Each row comes from the steps of one path. Every step used is in the known rows, and no mark comes twice. Write the path behind each row, first mark first.
In the rows, 128 means zero.
Known rows:
n/p/a/u/l: [135 153 114 133 164  97 144  77 142 155 105 138 141 155 208 125  70 121
 165  86 184 103 181  91 143  89 136 127 173 171  87 131 149 136 201 140
 130 159 176 149 106 113  94 132 113]
f/u/a/n/p: [123 137  97 162 146 102 191  90 164 131 139 153 113 153 146  89 107 125
 159 110 154 107 182  58 127 100 119 120 143 155 122  73 158 129 195 114
 126 135 192 146 136 101 106 144 147]
c/p: [101 120 124 154 120  97 151  82 114 143 118 104  90 127 165 130 139 155
 124 143 183  93 147  87 136 134 114 160 130 152 147 107 120 115 133 150
 144 147  99 154 151 130 145 153 127]
n/a/l: [ 96 127 131 168 143 114 134 114 124 143 113 117 152 128 198 131 129 149
 131 152 135  83 176  71 119 124 144 189 104 139 117 152 121 151 171 124
 123  98 150 137 160  97  85  90 114]
u/a: [128 115 135 161 112  99 171 110 120 138 121  97 110 127 147 106 100 131
 135 142 136 110 166  87 124 106 134 138 121 129 129 103 155 121 183 117
 115 112 153 176 148 120 113 117 130]
c/n/a/p: [120 115 134 125 137  71 142  86 143 146 101 147 162 153 179 113 164 153
 165 128 161  50 155  61 138 141 126 164 108 144 121 106 147 153 135 143
 142  98 116 143 127 124 142  93 125]
n/c/p/a/u/l: [123 125 125 159 145  80 139  59 149 169  80 155 171 138 241 144  87 126
 142  97 170  62 169  74 165  99 148 148 190 147  88 132 162 135 195 108
 135 185 129 165  91 123 124 152 117]
l/u/a/n: [138 114 135 145 125 118 167 108 161 107 121 160 106 181 174 112 120 148
 155 101 127  74 150  41 130 123 140 143 110 155 137  86 144 136 194 111
 103  96 197 149 158 103  97 115 147]
p/c/n/a/u/l: [143 120 118 146 126  57 108  94 138 171  79 157 197 159 219 127  91 151
 160  82 123  47 176  82 204 123 140 155 156 118  84 130 143 168 242 123
 117 134 170 181  75 122 111  53 141]
c/a/u: [107 103 157 130 154  92 187  90 142 132 121 113 121 148 178 153  95 139
 138 149 153  98 128  95 122 133 168 128 168 127 111 166 143 109 176 106
 136 117 127 150 172 118 120  77 131]
p/n/a/l: [107 130  97 160 140  90 118 110 107 128  86 128 159 121 184 131 125 162
 123 160 141  75 154  83 158 127 119 191 124 151 109 160 141 163 159 131
  91  79 140 131 122 113  97  77 112]
n/p/a: [118 129 103 146 148 129 145 101 108 139 105 135 116 149 161 105 100 138
 173 113 181 137 155  82 110  91 101 108 174 156 101 121 127 143 167 144
 136 139 124 150 136 127 113 159  92]
u/a/p: [122 119 149 151 136  83 164  83 148 145 126 107 135 140 155 111 135 124
 149 143 151  78 170  82 117 114 134 156  94 164 128  83 167 109 144 131
 139 101 137 158 149 121 116 126 135]
a/n/c/p: [101 114 112 193 139 102 152  58 148 140  84 148 132 154 184 113 161 162
 125 106 158  65 159  59 144 116 134 138 152 138 138 100 153 115 155 127
 150 148 111 144 136 122 127 150 121]
f/u/a: [124 109 123 138 104  99 170 131 124 122 151 135 110 122 135 108 109 117
 147 153 141 115 163  80 129 126 132 166 114 139 114  95 150 122 189 105
 103 116 159 175 131 109 123 130 154]
l/u/a/p/c/n: [142  98 141 139 118  75 126  98 164 154  97 185 149 190 185  99 137 139
 195 115 130  66 149  45 161 145  94 148 111 159 129  84 142 132 179 135
 129  95 139 185 113 126 106 117 153]
p/a/n: [ 98 113 112 144 132 131 135  85 126 132 133 155 135 180 154 117 136 159
 179  65 165  78 147  72 114 107 113 124 151 148 137 120 116 129 172 116
 111 120 142 146 145 116 119 133 101]
u/a/l: [101 117 136 191 122 108 141  96 134 150 131  93 134 139 170 130 109 140
 130 153 129  89 178  65 124 132 135 160  95 151 141 136 140 115 180 125
 107  86 158 164 159 109  81 109 130]
c/a/l/u: [100 100 165 156 148 127 149 140 146 120 122 140 119 159 211 162 129 154
 137 165 159 108 113  45 108 169 144 162 110 154 131 187 113 123 183 103
 141  91 146 150 180  97  77  79 130]
p/a: [101 105 123 127 127 130 137 113  92 130 117 132 127 147 159 120 120 146
 166 109 167 119 140  92 109 109 115 134 157 147 118 138 120 126 162 122
 108 129 119 160 143 126 124 140 104]
u/a/p/n/c: [128 116 102 162 130  67 159  81 155 136  68 143 161 145 163  92 139 123
 145 167 132  79 165  86 144  90 124 145 137 145  91  84 212 126 146 125
 127  95 109 152  86 144 115 127 127]
f/u/a/p: [118 115 128 125 129  82 172  95 153 135 156 141 134 134 145 115 130 108
 157 154 158  92 169  73 119 125 132 179  92 176 117  70 161 110 145 113
 133 115 142 161 128 107 116 144 165]
c/n/p: [127 145 110 160 132  99 154 101 119 125  88 140  96 167 155  89 131 148
 165 121 175 117 144  83 139 131  93 120 158 144 131 100 126 135 161 170
 139 120 114 143 123 145 132 129 121]
l/u/a/p/c: [144  92 146 146 134 100 135  92 159 158 109 169 140 171 183 107 124 121
 165 124 133  86 155  54 138 119 112 152 102 164 108  81 144 127 174 123
 133 110 154 173 132 113  79 135 154]
l/u/a/n/c/p: [139 105 131 183 131 103 178  79 180 133  75 179 123 165 218 101 142 146
 137 122 131  54 164  26 155 122 143 135 134 153 121  81 162 144 192 110
 130 136 157 156 129 106 113 160 146]
f/u: [112 117 112 115 121 113 160 128 115 113 156 143  98 134 132 120 138 131
 139 134 172 136 136  96 123 131 119 179 126 144 122 108 120 117 152 129
 118 126 128 150 136 116 131 130 148]
c/n/a/l/u: [128 110 137 138 128 100 123 135 146 130  92 175 146 169 222 120 147 168
 160 148 130  61 143  31 147 170 123 186 107 157 120 160 105 174 182 139
 102  79 167 145 133  97  91  80 134]

Write each row's path:
[134 114 136 121 139 107 176  94 139 143 106 129 139 132 181 128 105 134
 139 133 131  82 163  91 145 113 171 162 150 132  78 143 143 150 180 122
 108 114 161 129 145 104 132  80 139]	n/a/u
[145 109 148 141 117 109 169 134 136 120 116 143  93 150 173 103 111 129
 140 137 134 110 143  68 123 130 138 159 112 151 111 106 146 141 187 124
  99 103 174 167 149 106 104 128 146]	l/u/a
[103  79 127 173 133 105 143 114 106 145 105 125 143 138 165 140 107 146
 156 138 153 127 128  96 130 122 126 124 165 101 121 149 119 124 193  94
 148 127  88 190 146 128 108  91 109]	p/c/a
[ 87 115 115 198 153  91 138 116 127 118  69 136 169 138 190 146 121 152
 131 185 147 102 135  82 142 125 135 152 160 124 107 187 167 127 177 100
 134  89  96 154 114 130  83  80  95]	p/n/c/a/l
[102 103 102 167 139 144 141  90 130 130  81 167 159 175 175 109 147 150
 167  83 142  86 151  64 119  80 127 116 173 131 113 124 143 137 186  99
 121 130 123 148 118 121 100 137  95]	p/a/n/c
[100 104 136 139 130 124 115  95 136 150 122 164 131 154 225 138 132 160
 155 137 183  76 141  23 133 153  99 173 137 192 135 161  88 140 152 130
 117 132 129 154 153 103  92 165 114]	c/p/a/l/u
[126 120  96 115 117  60 168  97 143 126 151 149 137 133 126 106 132 121
 159 161 158  83 157  80 153 124 107 185 116 177 109  77 186 114 134 122
 112 101 133 157 103 123 120 126 148]	f/u/a/p/n
[120 135 116 127 163 123 173  69 137 143  97 145 124 159 173 107  86 134
 174 112 169 110 160  81 126  88 122 109 199 161  85 126 130 123 175 141
 120 141 150 127 141 118 113 152 110]	n/p/a/u
[125 119  81 184 147 105 160  84 153 154 129 181 137 154 147  78 105 127
 166  90 142 103 194  62 147  87  99 118 146 155 114  70 145 126 226 114
 131 146 174 162 108 110  90 144 143]	f/u/a/n/p/c
[109 103 110 191 121  84 177  66 164 142 108 173 144 139 180 103 134 139
 141 120 140  68 187  42 156 120 132 140 142 145 131  75 167 124 188  88
 134 161 136 169 117 108 133 163 147]	f/u/a/n/c/p
[ 90 107 113 154 128 114 125  59 131 157 127 148 140 162 172 124 140 173
 165  74 188  63 158  54 135 118 109 130 155 172 162 113 119 131 143 123
 133 157 110 157 151 118 134 154  96]	c/p/a/n
[143 157  97 118 135  61 135 100 135 129  88 133 167 129 207 134  85 139
 131 114 140  65 160 120 188 104 159 179 152 140  65 138 176 168 187 128
  86 125 178 145  80 124 128  65 127]	p/n/a/u/l
[112 111 138 184 174 128 132 123 149 148  86 163 134 164 225 138 105 142
 153 156 162 129 138  53 131 135 111 132 148 152 114 161 103 134 211 116
 162 115 142 163 150 101  48 111 115]	n/p/c/a/l/u
[137 150 112 135 144  70 132  73 145 151  91 155 148 183 203 115  72 139
 189  68 179  78 164  78 162 122 122 116 186 162  93 131 151 141 209 159
 127 150 167 165  93 132 117 114 105]	c/n/p/a/u/l
[131 133 121 156 149  53 159  96 148 126  64 142 173 141 212 147  79 131
 129 145 144  80 134 112 175 105 173 144 195 119  70 164 206 131 203  98
 124 131 131 163  81 136 120  61 116]	p/n/c/a/u/l
[110 127  88 147 117  73 138  82 104 128 112 122 107 128 152 129 137 164
 127 150 190  87 133  98 169 132  87 160 152 162 133 118 148 120 116 153
 112 135  82 156 118 150 157 139 119]	c/p/n
[131  93 109 160 116  91 108 114 107 160  75 157 163 147 187 104 128 154
 173 110 120  84 159  75 167 127 108 141 151 103 111 126 114 169 207 130
 117 123 114 177 105 137 123  86 121]	p/c/n/a
[ 79 113 156 177 152 118 143 113 131 141 130  96 140 138 178 162 122 151
 131 166 161 100 137  70 105 150 143 155 111 135 140 186 117 107 174 109
 146 102 120 155 179 112  84  76 113]	c/a/l
[101  98 130 172 136 129 118 104 144 160  78 193 153 156 250 140 133 158
 149 143 172  81 150  23 135 138 107 160 153 173 111 153 111 139 170 114
 126 130 117 153 131 103  75 172 112]	n/c/p/a/l/u
[106 125 128 176 175 110 177  90 146 129 110 126 123 161 169 122 119 154
 156 118 173 103 145  69 108 111 141  98 158 135 138 130 133 128 174 116
 168 133 144 141 169 129 112  93 107]	c/a/n/p
[150 120 116 138 131  74 164 105 162 111  61 185 144 158 190 101 141 114
 152 161 135  76 138  65 155 102 127 157 132 164  84  84 205 141 149 122
 105  81 142 148  94 133 101 130 141]	l/u/a/p/n/c
[146 108 137 173 129 120 175 106 162 108  74 177 129 173 188  99 140 140
 146 114 112  78 155  43 134 104 159 127 129 135 110  88 169 143 204 100
 108 111 181 147 124 103  90 126 142]	l/u/a/n/c
[124 132 132 125 129 101 131  91 131 148 119 137 153 161 194 140  70 127
 156  79 171  80 154  99 139 111 153 144 156 153  95 146 142 128 193 121
 113 149 166 166 115 114 109 108 118]	p/a/u/l
[121 123  91 134 125  70 147  99 108 140  88 133 143 108 188 127 128 168
 128 153 168  76 151  81 182 123 111 168 155 148 101 124 150 158 134 138
 106 133  99 149 111 132 158 116 105]	c/p/n/a
[125 135 156 139 153  69 165 101 151 134 129 105 143 148 194 163  76 128
 127 125 166  88 143 104 144 132 182 142 145 129 106 160 161 117 198 110
 147 141 162 166 142 116 117  62 133]	c/a/u/l
[109 122 112 186 141 118 155  88 135 120  85 152 135 171 163 110 159 146
 142 102 136  83 157  81 127  96 139 130 145 118 122 103 145 126 173 120
 129 119 126 128 133 118 114 126 121]	a/n/c
[156 115 111 178 151 123 151  90 162 141  83 182 121 188 193  80 108 143
 179  87 132  97 173  51 150  92 112 101 143 155 122  65 137 136 217 123
 127 131 195 161 128 108  75 140 136]	l/u/a/n/p/c
[110 104 124 175 147 101 142 149 147 100  62 175 150 160 220 150 128 157
 132 183 146 101 112  63 136 142 136 158 157 138  92 181 155 145 185  99
 116  77 123 151 122 115  75  88 107]	p/n/c/a/l/u
[146 114 118 114 126  75 156 107 154 113 106 160 123 160 168 107 129 135
 157 155 149  77 140  74 147 127 120 173 108 190 105  77 186 127 134 140
 102  84 155 146 119 123 112 121 141]	l/u/a/p/n
[111 133  84 192 157 124 131  76 132 154 100 152 122 185 155 100 143 145
 165  68 167  98 173  73 136  83  96 106 159 141 134  85 121 128 184 142
 147 144 141 129 130 121  88 138 115]	a/n/p/c
[141 138 135 126 122  52 140  95 145 143  92 142 170 150 218 128  99 145
 146  97 138  50 165  81 183 134 163 164 142 128  93 137 155 169 216 134
 117 125 182 157 101 118 128  56 139]	c/n/a/u/l
[115 127  94 147 140  87 150  79 134 123  70 155 152 147 161 107 164 136
 146 159 160  87 138 101 146  98 114 161 145 144  92  94 180 125 112 135
 128 101  87 123  89 143 120 132 113]	a/p/n/c
[110 106 134 163 131  87 139  69 143 172 119 123 154 147 151 110 124 124
 164 124 135  88 181  81 142 100 117 144 106 146 120  83 157 115 164 124
 143 118 125 173 123 129  97 133 136]	u/a/p/c
[132 133 110 129 141  99 157  70 133 146  83 171 127 189 179  98  89 150
 205 107 168  90 149  63 151 126 108 105 204 152 103 136 135 128 180 150
 119 129 135 140 118 126 123 130 107]	c/n/p/a/u
[128 148 142 137 138  84 152  86 139 137 123 111 123 156 182 141  99 121
 128  99 167  88 163 113 146 117 160 174 134 156 102 127 152 123 186 134
 120 142 172 143 126 117 115  99 144]	a/u/l
[122 132 122 155 143 122 124 116 136 133  96 201 135 196 208 112 118 161
 202 116 171  89 142  23 134 157  83 139 156 188 125 147 103 150 180 159
 123 102 155 146 130 112  74 137 106]	c/n/p/a/l/u
[107 102 120 152 127  72 106  71 131 161 100 155 152 182 152 111 157 146
 187 103 162  70 148  78 153 142  92 150 128 145 142  90 127 117 143 147
 156 108  89 156 113 145 118 116 135]	a/p/c/n
